Each row comes from the steps of one path. Every step used is in the known rows, and no mark comes twice. Write the path behind each row, first mark first.
Known rows
X, U, Y, S: [-0.21 -0.32 -0.25 -0.12  0.09  0.18 -0.43 -0.33  0.06 -0.07 -0.19  0.04
  0.20 -0.15  0.16  0.13  0.16  0.20  0.12 -0.02  0.05 -0.12 -0.24  0.08
  0.12 -0.39]
G, X, U, Y: [-0.22 -0.24 -0.45 -0.28 -0.13 -0.11 -0.29 -0.57  0.11 -0.09 -0.21  0.03
  0.18 -0.06  0.03  0.29 -0.12  0.06  0.18  0.20  0.16 -0.30 -0.19 -0.02
  0.03 -0.47]
S, G: [ 0.29  0.06 -0.20  0.25  0.10  0.07  0.12 -0.52 -0.19  0.04  0.02  0.08
 -0.55 -0.14 -0.15 -0.04  0.09  0.15  0.29 -0.17  0.19 -0.06  0.32  0.15
  0.12 -0.03]
X, G, Y, U: [-0.21 -0.02 -0.07  0.05  0.19  0.08  0.02 -0.03 -0.28  0.23 -0.13 -0.13
  0.16 -0.14  0.02  0.36 -0.02  0.21  0.13  0.25 -0.09  0.24 -0.17  0.35
  0.19 -0.21]
X, U, Y, S, G: [ 0.07 -0.19 -0.05  0.02  0.23  0.11 -0.33 -0.30 -0.01 -0.21 -0.24  0.16
 -0.19 -0.31 -0.07 -0.01  0.30  0.22  0.16 -0.09  0.01 -0.14  0.13  0.26
  0.27 -0.20]
X, U: [ 0.02 -0.05 -0.26 -0.02  0.13  0.00 -0.04 -0.70 -0.01  0.20 -0.12 -0.18
 -0.02  0.03  0.02  0.13 -0.06  0.30  0.06  0.02  0.24 -0.15  0.05 -0.10
 -0.02 -0.33]
Y, S, G, X, U: [-0.06 -0.06  0.18  0.06  0.24 -0.03 -0.16 -0.50 -0.33 -0.30 -0.37 -0.16
 -0.31 -0.29 -0.03  0.04 -0.04  0.19  0.04 -0.18  0.23 -0.31 -0.02  0.29
  0.17 -0.22]
Y, S, G, U: [ 0.13  0.15  0.02  0.29  0.17  0.04 -0.04  0.02 -0.34 -0.09 -0.12  0.12
 -0.20 -0.22 -0.19  0.15  0.32  0.12  0.25 -0.16  0.18 -0.01  0.09  0.09
  0.42  0.11]
Y, U: [-0.31  0.01 -0.42  0.09  0.05  0.25 -0.27 -0.28 -0.27  0.37  0.06 -0.19
  0.09 -0.07  0.02  0.13 -0.16  0.25  0.05  0.09 -0.06  0.15 -0.14 -0.03
 -0.16 -0.19]
B, X, G, U, Y, S: [-0.06 -0.22  0.03  0.04  0.19  0.10 -0.36  0.10 -0.12 -0.17 -0.22  0.10
  0.29 -0.25  0.00 -0.01  0.38  0.19  0.11  0.13 -0.02  0.03 -0.40  0.16
  0.64 -0.29]
U, X, G: [ 0.13 -0.08 -0.05  0.05  0.07 -0.08  0.04 -0.20  0.02 -0.04 -0.07  0.09
 -0.28 -0.06  0.05  0.22  0.17  0.14  0.06  0.18  0.37  0.03 -0.12  0.23
  0.37 -0.26]
S, G, U, Y, X: [ 0.18 -0.13 -0.08  0.25  0.05 -0.03 -0.45  0.08  0.08 -0.20  0.05  0.38
  0.14  0.12 -0.15  0.39  0.16  0.16  0.32  0.20  0.14 -0.06  0.03 -0.08
  0.39 -0.03]
X, G: [ 0.10 -0.09 -0.15  0.13  0.18 -0.07  0.11 -0.44 -0.19  0.02 -0.16 -0.19
 -0.38 -0.11 -0.04  0.08 -0.02  0.22  0.10  0.02  0.13 -0.12  0.03  0.15
  0.24 -0.24]
X, U, Y: [-0.07 -0.25 -0.50 -0.21 -0.02  0.01 -0.27 -0.57  0.24  0.10 -0.12  0.08
  0.22 -0.01  0.01  0.23  0.08  0.22  0.19  0.22  0.05 -0.16 -0.01 -0.14
  0.06 -0.44]
B, X, U: [ 0.15 -0.12 -0.07 -0.04  0.22  0.13 -0.07 -0.74 -0.07  0.22 -0.10 -0.22
  0.21 -0.05  0.07 -0.28  0.06  0.39  0.01  0.04  0.25  0.00 -0.10 -0.04
  0.12 -0.44]
X, U, G, Y, S: [ 0.13 -0.03  0.31  0.01  0.10  0.29  0.00 -0.09 -0.25 -0.17 -0.13  0.04
  0.12 -0.09  0.20  0.09  0.06  0.10  0.07 -0.19  0.25  0.10 -0.27  0.34
  0.32 -0.16]
Y, G, X: [-0.28 -0.18 -0.24  0.01  0.09 -0.03  0.03 -0.45 -0.37 -0.14 -0.15 -0.16
 -0.34 -0.15  0.10  0.00 -0.30 -0.03  0.05 -0.04  0.42 -0.03 -0.13  0.28
 -0.09  0.01]
B, Y, U, G, X: [-0.27  0.17 -0.05 -0.12 -0.06  0.12 -0.21 -0.27 -0.19 -0.05 -0.07 -0.19
  0.11 -0.21 -0.09 -0.01 -0.46 -0.13 -0.10  0.03  0.09  0.02 -0.31  0.16
  0.05 -0.20]
U, Y, X: [ 0.00 -0.32 -0.21  0.15 -0.08  0.18 -0.53 -0.21  0.11 -0.07  0.15  0.23
  0.15  0.23  0.14  0.28 -0.08  0.12  0.28  0.12  0.17 -0.03 -0.20 -0.02
  0.03 -0.24]
X, G, Y, S: [-0.01 -0.11  0.21  0.16  0.24  0.20  0.13 -0.03 -0.30 -0.11 -0.22  0.02
 -0.14 -0.17  0.19  0.19  0.14  0.05  0.28 -0.16  0.13  0.08 -0.28  0.57
  0.37 -0.15]
S, G, Y, U, X: [ 0.00  0.11 -0.03  0.03 -0.07  0.18 -0.07  0.10 -0.03  0.13  0.14  0.36
  0.13 -0.10  0.05  0.39  0.28  0.03  0.23  0.25  0.30  0.43 -0.12  0.42
  0.25 -0.09]
S, G, X, U: [ 0.05  0.00 -0.02 -0.01  0.12 -0.18  0.01 -0.66 -0.23 -0.16 -0.27 -0.16
 -0.31 -0.22 -0.14  0.11 -0.13  0.16  0.10 -0.03  0.28 -0.33  0.15  0.13
  0.12 -0.24]
U, X, G, Y: [ 0.17 -0.04  0.08  0.03 -0.01 -0.01  0.27 -0.04  0.03 -0.02 -0.02  0.27
 -0.05  0.01  0.13  0.44  0.24 -0.01  0.33  0.19  0.44  0.21 -0.19  0.45
  0.45 -0.24]
S, G, U, X: [ 0.29  0.23 -0.09  0.15 -0.12 -0.09  0.03  0.03  0.02 -0.05  0.11  0.40
 -0.11 -0.05 -0.16  0.37  0.39  0.04  0.27  0.15  0.53  0.17  0.08  0.01
  0.48  0.03]
Y, X, G: [ 0.14 -0.23  0.17  0.32  0.32 -0.04 -0.18 -0.21 -0.19 -0.13 -0.13 -0.18
 -0.22  0.07  0.05  0.18 -0.14  0.30  0.04  0.05  0.16 -0.12 -0.06  0.17
  0.27 -0.20]
S, G, Y, X: [ 0.36 -0.07  0.24  0.35  0.13  0.18 -0.04 -0.13 -0.15 -0.11  0.09  0.28
 -0.14  0.15  0.06  0.31  0.03  0.09  0.43 -0.09  0.31  0.11  0.06  0.37
  0.25  0.00]
B, Y, S, G: [ 0.13  0.12  0.08  0.16  0.37  0.23 -0.07 -0.46  0.00 -0.07 -0.11  0.06
 -0.40 -0.32 -0.17 -0.24  0.21 -0.10  0.22 -0.38  0.09 -0.03  0.12  0.45
  0.20 -0.03]

Which path is each row?
[ 0.07  0.09 -0.15  0.21  0.16 -0.24  0.14 -0.12 -0.21  0.06 -0.16 -0.11
 -0.10 -0.06 -0.23  0.35  0.11  0.22  0.13  0.15  0.16 -0.11  0.00 -0.10
  0.45 -0.10] -> X, G, U
[ 0.01 -0.06  0.05  0.15  0.25  0.21 -0.32 -0.49  0.25  0.09  0.10 -0.03
  0.05  0.21  0.02  0.06 -0.13 -0.06  0.23 -0.13  0.25  0.00 -0.16  0.14
 -0.01 -0.20] -> B, Y, X
[ 0.17 -0.14  0.12  0.30  0.02  0.24 -0.09 -0.15 -0.09  0.00  0.13  0.18
  0.13  0.30  0.22  0.39 -0.10  0.05  0.40 -0.01  0.35  0.16 -0.23  0.26
  0.11 -0.12] -> G, Y, X
[-0.20 -0.28 -0.33  0.01 -0.08  0.34 -0.38 -0.23 -0.04 -0.06 -0.03  0.20
  0.01 -0.10  0.17  0.08  0.15  0.04  0.26 -0.11  0.04 -0.02 -0.29  0.18
  0.08 -0.26] -> U, Y, S
[ 0.12 -0.02  0.15  0.32  0.26 -0.20 -0.16  0.09 -0.21 -0.09 -0.12 -0.10
  0.04  0.10 -0.14  0.41  0.05  0.27  0.08  0.18  0.20 -0.09 -0.11 -0.04
  0.49 -0.07] -> Y, X, G, U
[-0.11 -0.01 -0.33  0.10  0.20 -0.09  0.08 -0.11 -0.24  0.08 -0.09 -0.04
 -0.04 -0.04 -0.09  0.16  0.10  0.15  0.05  0.09  0.34  0.16  0.04 -0.06
  0.16  0.16] -> Y, G, U
[ 0.11 -0.15 -0.15  0.13  0.10  0.22 -0.27 -0.20 -0.10 -0.20 -0.09  0.29
 -0.35 -0.29 -0.06 -0.04  0.27  0.10  0.30 -0.17  0.01 -0.06  0.06  0.31
  0.27 -0.08] -> U, Y, S, G
[-0.07 -0.09 -0.41 -0.02 -0.02 -0.21 -0.13 -0.05  0.07 -0.02 -0.15  0.16
  0.17 -0.09 -0.21  0.42  0.21  0.12  0.22  0.37  0.02 -0.11 -0.05 -0.13
  0.50 -0.24] -> X, G, U, Y
[ 0.32 -0.10  0.34  0.16  0.34  0.01 -0.10 -0.31  0.00 -0.09 -0.12  0.10
  0.06  0.11  0.04  0.30  0.06  0.28  0.23  0.03  0.28 -0.04  0.09  0.25
  0.24 -0.14] -> S, G, Y, X, U
[ 0.05  0.14 -0.26  0.07 -0.28 -0.03 -0.03 -0.01  0.03  0.10  0.18  0.30
  0.14  0.13 -0.02  0.45  0.29  0.01  0.23  0.20  0.58  0.18 -0.22 -0.10
  0.33 -0.11] -> G, U, X
[ 0.32 -0.10  0.28  0.10  0.13  0.06 -0.29 -0.25 -0.10 -0.16 -0.02 -0.14
  0.10  0.14  0.06  0.06 -0.26  0.34 -0.20  0.02  0.30 -0.09 -0.06 -0.09
  0.18 -0.22] -> Y, X, U, G
[ 0.41 -0.05  0.16 -0.06  0.10  0.14 -0.04 -0.48 -0.16  0.01 -0.02 -0.19
  0.16 -0.10  0.01 -0.38 -0.09  0.34 -0.19  0.03  0.22  0.04 -0.11 -0.09
  0.29 -0.34] -> B, X, U, G
[ 0.36 -0.07  0.32  0.26 -0.05  0.24 -0.06  0.06 -0.18 -0.16  0.18  0.22
  0.12  0.27  0.17  0.30 -0.19  0.04  0.23 -0.05  0.38  0.16 -0.21  0.21
  0.24 -0.05] -> U, G, Y, X
[-0.17 -0.03 -0.06  0.01  0.14 -0.04 -0.22  0.01 -0.07  0.09 -0.06 -0.06
 -0.01 -0.16  0.05  0.27  0.12  0.24 -0.10  0.35  0.15  0.18 -0.21  0.22
  0.33 -0.29] -> Y, U, X, G
[-0.29  0.12 -0.24 -0.15  0.04  0.20 -0.33 -0.20  0.30  0.33  0.17  0.09
  0.29 -0.04  0.04  0.14  0.11 -0.08  0.05  0.21  0.22  0.34 -0.28  0.18
  0.01 -0.30] -> B, Y, U, X
[-0.10  0.11 -0.16 -0.13  0.18 -0.09 -0.05 -0.07  0.31  0.07  0.04  0.19
  0.20 -0.01 -0.07  0.17  0.34 -0.17  0.02  0.20  0.62  0.35 -0.14  0.13
  0.31  0.06] -> B, Y, G, U, X
[ 0.13 -0.17  0.19  0.10  0.20  0.09 -0.14 -0.32  0.03  0.03 -0.08 -0.01
  0.31  0.25  0.18  0.39 -0.03  0.25  0.19  0.07  0.34  0.01 -0.14  0.12
  0.12 -0.26] -> G, Y, X, U
[ 0.08 -0.15 -0.24 -0.01  0.06 -0.12 -0.16 -0.08  0.04  0.00 -0.14  0.10
  0.33 -0.14 -0.15  0.10  0.29  0.20  0.18  0.38  0.03  0.02 -0.20 -0.09
  0.60 -0.31] -> B, X, G, U, Y
[ 0.25 -0.15  0.06  0.14  0.30  0.06  0.06 -0.47 -0.21  0.09 -0.12 -0.24
 -0.16 -0.18 -0.01 -0.29  0.05  0.28  0.04  0.05  0.13  0.02 -0.13  0.22
  0.40 -0.34] -> B, X, G
[ 0.16  0.16  0.09  0.19 -0.03  0.03 -0.12  0.17 -0.11 -0.17  0.04  0.37
 -0.11 -0.15 -0.06  0.30  0.48  0.05  0.20  0.03  0.49  0.16 -0.08  0.15
  0.56  0.04] -> Y, S, G, U, X
[-0.06 -0.16 -0.31 -0.20 -0.03 -0.18 -0.23 -0.53  0.07 -0.21 -0.26  0.12
 -0.05 -0.22 -0.12  0.23 -0.03  0.09  0.20  0.18  0.11 -0.32  0.08  0.09
  0.17 -0.35] -> S, G, X, U, Y
[ 0.03 -0.09  0.30  0.08  0.12  0.20  0.05  0.13 -0.14 -0.20 -0.12  0.22
 -0.06 -0.13  0.25  0.31  0.34 -0.03  0.24 -0.03  0.35  0.21 -0.39  0.63
  0.48 -0.18] -> U, X, G, Y, S
[-0.13 -0.16 -0.09  0.03 -0.06  0.06 -0.26 -0.24 -0.28 -0.40 -0.21  0.20
 -0.37 -0.33 -0.02  0.07 -0.01 -0.11  0.32 -0.16  0.13 -0.24 -0.14  0.40
  0.21 -0.15] -> U, Y, S, G, X
[-0.17 -0.18 -0.15  0.06  0.13  0.00 -0.32  0.15 -0.11 -0.17 -0.23  0.10
  0.13 -0.21 -0.04  0.30  0.31  0.10  0.16  0.11  0.00 -0.07 -0.26  0.10
  0.51 -0.19] -> X, G, U, Y, S
[-0.09 -0.04  0.09  0.06  0.29  0.18 -0.02 -0.06 -0.29  0.26 -0.09 -0.16
  0.34 -0.18  0.07  0.03  0.06  0.25  0.10  0.27 -0.10  0.33 -0.30  0.39
  0.32 -0.29] -> B, X, G, Y, U
[ 0.12  0.25  0.14  0.04  0.13  0.04 -0.13  0.08  0.21 -0.12  0.00  0.38
  0.01 -0.20 -0.18  0.19  0.53 -0.16  0.23 -0.03  0.47  0.18 -0.10  0.27
  0.55  0.02] -> B, Y, S, G, U, X
[-0.39  0.13 -0.34 -0.07  0.23  0.22 -0.29 -0.46  0.09  0.45  0.02 -0.21
  0.23 -0.09 -0.10 -0.01 -0.10  0.04  0.07  0.04 -0.11  0.19 -0.15  0.10
 -0.13 -0.24] -> B, Y, U
[-0.08  0.09  0.14  0.07  0.16  0.08 -0.09 -0.46 -0.18 -0.28 -0.23 -0.01
 -0.44 -0.36 -0.12 -0.12 -0.07 -0.23  0.25 -0.36  0.21 -0.18 -0.09  0.53
  0.17 -0.08] -> B, Y, S, G, X
[-0.21 -0.35 -0.56 -0.12  0.11  0.06 -0.17 -0.35  0.07 -0.01 -0.07  0.11
 -0.10 -0.09  0.07 -0.01  0.05  0.09  0.09  0.12  0.19  0.15  0.03  0.15
 -0.03 -0.04] -> U, Y, G
[-0.20  0.09 -0.11  0.02 -0.17  0.10 -0.20 -0.12 -0.52 -0.10 -0.03 -0.20
  0.00 -0.15  0.01  0.10 -0.48  0.04 -0.12  0.06  0.12 -0.01 -0.30  0.06
  0.02 -0.16] -> Y, U, G, X
[ 0.25  0.24 -0.19  0.25  0.06 -0.11  0.11 -0.20 -0.21  0.06 -0.01  0.12
 -0.23 -0.09 -0.33  0.22  0.22  0.15  0.29  0.02  0.24 -0.03  0.27 -0.08
  0.35  0.09] -> S, G, U
[ 0.21  0.06  0.03  0.16  0.24 -0.14  0.09 -0.15 -0.24  0.08 -0.15 -0.16
  0.11 -0.13 -0.16  0.00  0.19  0.28  0.06  0.21  0.18  0.05 -0.13 -0.02
  0.60 -0.21] -> B, X, G, U
